Each row was made from one path, in order. Every step used is in the known rows, and no mark comes twice. Write each row's path.
Known rows
G, X, F: [  9.4  11.6  38.2 -45.6 -20.4 -21.1 -44.1 -14.1 -13.4 -18.5  14.2  27.0
  -8.1  13.0 -23.7   5.4  12.9  13.2  22.2  34.0]
W, X, F: [-10.6  -2.5  28.0   1.8 -20.9 -23.6 -23.1 -13.3  -5.6  14.2   2.2  38.9
  -0.6   4.4 -36.4  12.1  17.0   0.5   6.6  15.6]
L, M: [ -3.1  15.6  16.6  13.7 -18.6 -17.3 -23.0   4.5  10.6  -6.9   0.8  -1.0
  -4.1  -8.7 -21.3   8.9   0.1  16.5   9.4  -3.0]
L, F: [ 19.4   7.6  18.2  26.9  -3.4  11.6 -18.5 -16.5   6.7  18.1  21.2   8.3
   1.8   3.0  -1.8  16.4   3.1  25.6  -3.2  29.3]
W, X, F, L, M: [-16.6  -2.5  33.4   1.2 -24.1 -44.1 -39.7  -8.3  -2.2  11.0   4.6  46.8
 -11.3   4.1 -50.5  12.8   0.2  -2.7  33.1  10.8]
N, X, G: [ -6.2  23.1  -9.5  -7.9  -5.2 -32.2  -3.6  19.5   2.6 -11.2  23.8   1.3
  12.6  49.9 -35.8  16.6  -8.5  22.3  11.0  29.1]
N, L, M, X: [  4.5 -25.6  27.9 -11.5 -18.1 -40.9 -12.9  -6.2   7.4  -6.0  -8.9  18.8
   0.6  19.1 -27.0  12.7 -15.4  32.4 -13.3   3.3]
N, X, M: [ -7.8  11.5   0.7  -1.9  -6.8   3.3  -4.2   3.2 -23.6 -24.4  14.5  24.5
   6.8  18.7 -22.1  10.8   9.8  10.7   7.3 -10.5]
F, L, N, X, G: [ -3.7  15.7   8.5 -20.9 -16.4 -38.2  -9.8  -0.6  -4.1 -31.7  34.9  11.9
  -0.9  43.7 -14.9  17.0 -26.6  -4.1  36.4  27.1]
X, M, L, N: [-13.7 -12.2  11.9  21.2 -13.7   2.5   9.5 -25.1 -13.0 -69.2  21.5  20.4
  -5.5   3.5  -8.2  13.3  10.1   6.1 -32.1  13.1]
M, X: [ -7.4 -20.8   8.6 -27.9 -35.0  -0.7   1.6 -11.3  -2.3   0.3  10.9   0.3
   0.8  28.2   2.5  -9.9   0.6   9.2 -44.5  13.0]
M, X, G: [-11.8 -17.4   0.5 -29.0 -36.9 -18.6   3.5   1.5  13.5  -9.0  17.7  -1.0
   3.9  51.3 -16.8  -4.3  -7.5  17.9 -50.4  37.8]
W, L: [  1.3   5.7  20.7 -20.8  -4.7  -3.6  -1.1 -29.4  -0.1   1.9  18.8  13.5
  21.9  10.6 -17.9  12.6  -1.7   9.6 -31.5  14.2]
F, L, N: [ -3.8   7.1  20.9 -17.1 -18.0 -18.6 -11.5 -15.5  -1.6 -29.8  31.7  14.7
  -3.2  13.3   8.5   7.1 -19.5 -14.5  21.7  16.8]
M, X, W: [ -6.6  -8.5  12.3 -30.3 -22.8  -6.2 -13.5  -1.6  -1.4 -12.3  23.7  -1.2
  -2.5  29.2   3.6  -8.1   5.7 -18.5 -36.8  32.8]
W, L, M: [  4.4   9.9  24.5  -9.1 -14.4 -15.8 -14.3 -22.1   1.7   2.7   4.9   7.7
  12.9   0.9 -37.7  17.8  -0.8  18.9 -14.2   1.6]
N, X, W, L: [  3.3  29.9   7.6 -21.7   8.5 -21.7 -16.4  -1.2 -16.4  -8.1  29.1   5.8
  16.1  33.7 -28.2  20.3   3.8 -12.5  14.8  24.5]
W, X, G: [-26.1  11.8   4.9  10.0 -21.2 -39.6 -14.5  -8.4  20.9   1.7   6.0  13.6
  15.0  14.2 -40.5  15.3   3.5   8.3 -16.9  34.1]
G, X, M, L: [-18.1   4.1  22.6 -15.8 -13.7 -18.8 -28.6 -30.7 -14.0 -61.1  17.8  20.3
  -5.3  -2.0 -22.6   6.9   8.8  15.9 -14.5  25.0]
F, L, N, X: [ -0.3  13.8  13.6 -19.8 -15.6 -27.5 -11.0  -9.2 -16.4 -26.1  30.6  11.5
  -1.5  30.0  -2.7  13.2 -21.1 -10.4  41.5  10.2]

Which path is each row?
[ -4.8   2.3   1.6  19.2  -5.9 -31.1  12.4 -17.6 -15.0 -45.4  24.6 -12.1
  -2.1  33.9 -16.9  24.4  -5.4  13.0   0.2  28.9] -> M, L, N, X
[  3.7  10.8  44.8 -45.8 -23.7 -42.3 -61.0 -10.3 -11.3 -23.3  17.2  34.8
 -19.2  12.5 -38.1   6.5  -5.1  10.8  49.6  27.5] -> G, X, F, L, M
[ 11.8 -33.2  36.5 -18.0 -18.6 -40.9 -17.7  -1.3   2.2  -4.4  -8.2  35.1
  -8.4  27.3 -36.2  13.4  -9.5  33.6  -4.4   9.0] -> N, L, M, X, F
[ -9.2 -15.5  12.2  40.5   2.8   6.6  -5.3 -24.5  -4.9 -41.9  27.4  29.6
  -7.8   2.1 -17.5  15.1   7.2  23.7 -33.7  24.3] -> X, M, L, F
[-18.5   2.0  -3.7  13.6   3.2 -13.2   1.2  -2.6 -22.8 -41.3  22.5  20.1
   0.8  25.9 -32.6  16.4   1.9  17.7  -2.9   3.1] -> N, X, M, L
[-20.0  -7.3  13.0 -20.7 -30.2 -45.0 -26.4   6.1  15.4 -16.2  22.4  12.5
 -11.9  32.9 -31.5  -0.6 -31.8  10.2   5.4  20.5] -> F, L, M, X, G
[ -1.7  31.9   1.4  -8.3   9.6 -19.6 -20.2  14.2 -11.6 -15.6  29.0   2.0
   7.6  29.6 -14.2  13.4   3.8 -15.4  25.7  21.8] -> N, X, W
[ 17.9  20.3  27.4  -3.5  14.0  -2.3 -28.2 -21.0   2.2   0.2  35.4  11.6
  11.2  10.7 -12.8  22.4   8.1 -13.4 -11.0  51.2] -> X, W, L, F
[  3.2 -31.7  22.2 -37.5 -36.7  -2.2  -6.4  -2.9 -11.9   4.0  13.1  24.7
 -12.1  41.9 -14.8  -8.2   8.0  10.3 -28.6  22.2] -> M, X, F
[ -7.6  -3.4   9.0  21.6  -8.7 -24.5  12.5 -26.1  -2.1 -49.1  26.1 -10.4
  -3.2  17.4  -2.5  18.8  -5.3  10.2 -20.2  34.6] -> M, L, N
[-28.3  -8.4  14.5  30.4 -26.1 -19.2  -2.6 -37.5 -12.8 -36.6   1.2  26.8
   1.9  -7.1 -31.1  20.3  19.3  -1.2 -24.4   8.2] -> W, X, M, L, N
[ 18.0  16.1  13.9 -24.7 -20.9 -18.5   9.2 -25.1 -14.0 -12.3  15.6   2.6
  22.4  44.3 -34.7  30.3   1.4  13.0  -7.3  26.5] -> W, L, N, X, G
[  9.7   8.7  13.4 -16.4  -3.8 -14.9 -13.2  14.6 -21.9   0.8  18.8  26.7
  -3.0  40.7 -31.9  13.1   5.4  14.5  33.4  11.4] -> N, X, F
[-17.3  -8.6  18.0 -18.9 -27.3 -34.7 -28.4  -2.6   4.5 -10.4  18.8  14.0
 -14.4  18.2 -19.6  -3.4 -26.3   3.6  10.0   3.0] -> F, L, M, X
[ 26.6  11.1  20.1 -14.7 -25.9  -7.1  -1.1  -3.2 -29.4 -18.2  10.6  11.9
  -3.8  39.4 -15.5  22.7  14.7   4.5  35.7  13.5] -> L, N, X, F
[-18.2  -0.9  19.9 -20.7 -19.2 -39.3 -37.7   2.8   5.3 -17.8  26.0  12.2
 -16.7  20.8 -18.3  -2.8 -22.8 -13.8  14.8  16.7] -> F, L, M, X, W
[ 12.2  10.5  46.0 -54.7 -27.5 -31.8 -47.1 -21.1 -20.0 -31.3  21.7  31.4
 -15.9  20.3 -20.0   9.1   0.3   0.2  44.2  36.2] -> G, X, F, L, N
[ 16.4   9.3  19.0 -22.3 -24.1   4.7   9.1 -34.2 -31.5 -20.7   9.2  16.8
  17.6  26.0 -25.5  26.6  14.4   4.9 -10.5   1.2] -> W, L, N, X, M
[-25.5 -13.7   7.3  22.3   1.0  -0.7   3.2 -16.9  -4.5 -58.8  26.1  27.5
  -3.3  -0.3 -15.8   6.7   3.6  12.1 -38.9  13.5] -> X, M, L
[ -2.1 -10.4  17.7 -43.8 -21.7  -6.5  -9.0 -18.2  -6.4  -6.2  23.2   2.8
   6.4  34.9 -10.8   0.0   5.8 -16.8 -49.2  34.9] -> M, X, W, L
[-16.1   9.5  19.7  -2.6 -10.0 -35.7 -32.9   2.4  11.1 -15.1  24.1  17.9
  -9.3   0.9 -18.2   3.2 -27.7   2.6  30.1   3.0] -> F, L, M
[ 10.5 -16.2  32.2 -31.3 -34.6 -15.9 -13.6 -21.0 -10.1  10.6   0.5  20.1
  -0.7  26.8 -49.5  10.7   4.4  21.2 -24.4   8.0] -> W, L, M, X, F
[  2.7  25.3  25.4 -11.0   1.8 -19.8 -30.6  -9.0   4.3 -14.7  22.9   6.0
   7.7   2.4 -26.5  17.5   4.9 -18.6  -4.7  29.8] -> X, W, L, M
[-37.6  -9.5  10.1  30.4 -13.9 -21.9  -8.3 -28.7  -4.8 -28.4   6.0  30.7
   4.1  -9.9 -36.2  14.7  14.9   4.0 -31.0   7.8] -> W, X, M, L
[ -0.2  -4.0  34.9 -15.6 -10.0 -29.5 -37.0   9.2  -0.3 -10.0  24.9  46.5
 -22.8  17.5 -33.9   4.7 -13.4   5.4  39.7  17.2] -> X, F, L, M
[ 10.5 -13.4  22.1 -27.7 -20.2  -0.4 -15.8 -25.4  -6.3   7.3  23.4   4.9
   3.6  35.4 -12.2   7.1   7.9  -5.9 -43.7  43.0] -> M, X, W, L, F
[ -7.0  14.1  26.5 -31.7 -23.1  -1.0 -35.0 -23.0 -15.5 -43.4   8.5  24.3
   0.6  -9.5 -13.6   2.3  17.4   8.5  -3.6  12.4] -> G, X, M
